Known rows, with every way that one mark hangs from another:
[penakes bako]: [-0.207 -0.086  4.688  1.844 -0.742 -1.527 -0.385  4.034 -2.403  1.194
 -0.575 -0.821 -0.052  0.723  3.850 -1.422 -3.273  1.312]
[kibi [demira bokip] [disitik penakes]]: [ 3.998 -0.821  5.583  3.039  0.621 -6.748 -1.818  6.247 -5.424  1.027
 -3.144 -1.577 -1.521 -0.056  3.953  0.216 -1.350  0.520]
[kibi disitik]: [ 1.964  0.358  5.211  3.982  0.480 -2.935 -1.414  4.090 -2.599  2.049
 -0.859 -1.217 -0.825  0.778  4.474 -1.102 -2.634  3.183]
[demira bokip]: [ 0.903 -0.708  4.710  1.157  0.010 -2.719 -1.980  5.008 -2.910  2.765
 -4.042 -2.661 -2.144 -0.174  3.512 -0.929 -0.410  2.281]
[bako [bokip demira [disitik kibi penakes]]]: [ 1.541  0.642  6.610  5.441 -1.098 -5.147 -1.681  7.165 -4.118  1.951
 -1.901  0.873 -1.428 -0.197  1.729 -6.662  0.634 -0.342]
[kibi [demira [bokip bako]] [disitik penakes]]: [ 3.506 -0.342  5.755  3.389 -0.394 -7.559 -1.692  6.189 -4.686  1.462
 -2.236 -0.076 -0.071  0.111  3.952 -0.809 -0.211 -0.495]
[bako [bokip demira disitik]]: [ 1.145  1.458  5.629  3.578  0.341 -5.267 -5.396  5.858 -1.050  4.868
 -2.064  0.278 -0.147 -0.742  2.265 -4.411 -1.222 -0.076]
[demira [bokip bako [disitik kibi]]]: [ 0.627 -0.005  6.094  4.361 -2.347 -3.992 -1.781  6.145 -2.542  2.735
 -2.079  0.063 -1.190 -0.014  3.773 -6.021  1.385  0.143]
[penakes bako demira]: [ 1.094 -1.090  5.699  0.582 -0.852 -2.017 -3.476  5.198 -2.612  1.000
  0.459 -0.095  0.381  1.432  2.408 -2.159 -3.231 -0.568]
[disitik [kibi bako] [penakes [demira bokip]]]: [ 2.739 -2.790  7.294  2.610 -2.127 -3.424 -0.185  7.009 -5.999 -1.379
 -1.866 -0.204 -1.009  1.377  1.938 -3.284  0.851 -0.307]
[kibi bako [disitik [penakes demira]]]: [ 3.642 -1.233  7.009  3.162 -0.759 -4.725 -0.779  5.255 -4.419 -0.693
  0.809  1.238  1.327  2.245  3.080 -1.438 -2.205  0.082]
[bokip demira disitik]: [ 1.983  2.088  4.447  2.274  0.874 -4.254 -4.603  6.139 -0.167  4.125
 -0.863 -0.087 -0.992  1.410  2.658 -3.804 -3.050 -0.906]
[disitik [kibi bako demira]]: [ 1.706 -0.853  6.307  3.885 -0.241 -2.227 -0.542  6.308 -3.615  0.037
 -0.424 -0.557 -1.072  1.895  4.179 -1.704 -2.943 -0.166]
[kibi [disitik [bokip bako demira] penakes]]: [ 2.602  2.044  4.389  4.839 -1.418 -7.615 -1.094  6.303 -3.464  1.968
 -1.345  2.632  0.293 -0.783  3.203 -1.856  0.044 -0.224]
[kibi demira disitik]: [ 3.026  0.142  5.368  3.604  1.393 -4.509 -3.339  5.412 -2.858  2.155
 -0.785 -1.266 -0.969  0.925  4.598 -0.059 -3.888  1.055]
[kibi demira]: [ 1.278 -0.009  4.937  1.065  1.295 -2.988 -3.031  5.895 -2.439  2.594
 -1.856 -1.667 -1.859  1.315  3.901 -0.266 -3.291 -0.041]
[kibi bako [demira bokip] disitik]: [ 4.047 -0.853  5.902  3.919  0.474 -6.191 -2.984  5.319 -3.615  1.396
 -1.913 -1.141  0.613  0.028  4.713  1.112 -2.765  0.647]

Rows:
[ 1.341 -0.592  6.921  5.950 -0.659 -4.335 -0.925  3.369 -3.363  1.691
 -1.188  0.086  1.865 -0.840  4.498 -1.072 -1.207  3.426] => [kibi [bako bokip] disitik]
[-0.042  0.443  5.395  2.244 -1.702 -4.257  1.025  4.991 -3.251  0.680
 -0.212  0.920  0.338  1.079  3.901 -3.733 -2.544 -0.694] => [bokip [disitik [penakes bako]]]
[ 2.746 -1.815  8.093  4.371 -1.218 -5.705 -1.601  4.958 -5.413  0.052
 -0.420  1.420  2.141  0.124  2.597 -1.977 -0.339  0.894] => [kibi [bako bokip] [disitik [penakes demira]]]
[ 1.841  1.657  4.641  2.349 -0.790 -5.422 -1.466  6.099 -2.279  1.333
  0.164  1.399  0.586  1.422  2.370 -4.103 -3.295 -2.346] => [bokip demira [disitik [penakes bako]]]
[ 0.152 -0.089  5.800  4.026 -2.404 -5.479  1.018  7.827 -5.673  0.341
 -2.352  1.694 -2.133 -0.405  4.037 -2.748  1.067 -1.358] => [disitik [bokip bako] [kibi demira] penakes]
[ 0.223 -1.079  5.551  1.064 -2.581 -4.895 -0.794  6.361 -5.429 -0.190
 -1.337  1.720 -0.163 -0.461  2.599 -1.554 -0.828 -1.253] => [disitik bokip [penakes bako demira]]
[ 1.224  0.246  5.412  5.243 -1.478 -5.149  0.086  4.371 -3.543  1.248
 -1.519  1.068  0.720 -1.119  5.490  0.374 -1.623  2.622] => [kibi bako [disitik bokip]]
[ 2.116 -2.017  6.879  2.285 -2.442 -3.850 -1.355  7.348 -5.357  0.206
 -1.959  0.305 -1.468  1.087  1.595 -4.941  2.487 -0.882] => [disitik kibi [penakes [demira [bokip bako]]]]
[ 1.814 -0.386  7.101  4.279 -1.144 -4.834  0.901  7.210 -4.511 -0.439
 -0.162  1.196 -0.707  2.188  4.204 -4.032 -2.157 -2.192] => [bokip [disitik [kibi bako demira] penakes]]
[ 1.511  2.574  4.576  2.618 -0.179 -5.054 -4.528  6.094  0.584  4.553
 -0.026  1.552  0.493  1.487  2.703 -4.795 -1.964 -1.996] => [bokip bako demira disitik]
[ 2.320 -0.480  6.161  1.826 -0.609 -7.414 -1.167  6.838 -4.018  1.280
 -2.680  0.210  0.018  0.715  4.037 -1.436 -1.382 -2.430] => [kibi bako [demira [bokip [disitik penakes]]]]
[ 1.428  1.242  6.187  4.201 -0.301 -5.646 -4.042  5.459 -1.051  3.725
 -1.160  1.261  1.757 -0.231  2.643 -3.774 -1.664 -0.664] => [kibi [bako [bokip demira disitik]]]
[ 1.871 -1.824  5.668  0.351 -1.208 -3.398 -4.471  5.603 -3.377  1.256
 -1.606 -1.042  0.040  0.044  2.065 -1.712 -1.613 -0.346] => [penakes bako [demira bokip]]
[ 2.582 -1.669  7.569  3.499 -2.038 -4.159 -3.735  6.885 -3.365  1.074
 -1.011  0.327 -0.211  0.949  2.682 -5.076 -0.144 -1.132] => [penakes [demira [bokip [disitik [kibi bako]]]]]
[ 1.834 -1.382  6.054  0.075 -1.510 -4.985 -2.497  6.519 -4.023  1.583
 -2.370  0.272 -0.439  1.015  1.745 -2.852  1.598 -1.313] => [disitik [penakes [demira [bokip bako]]]]
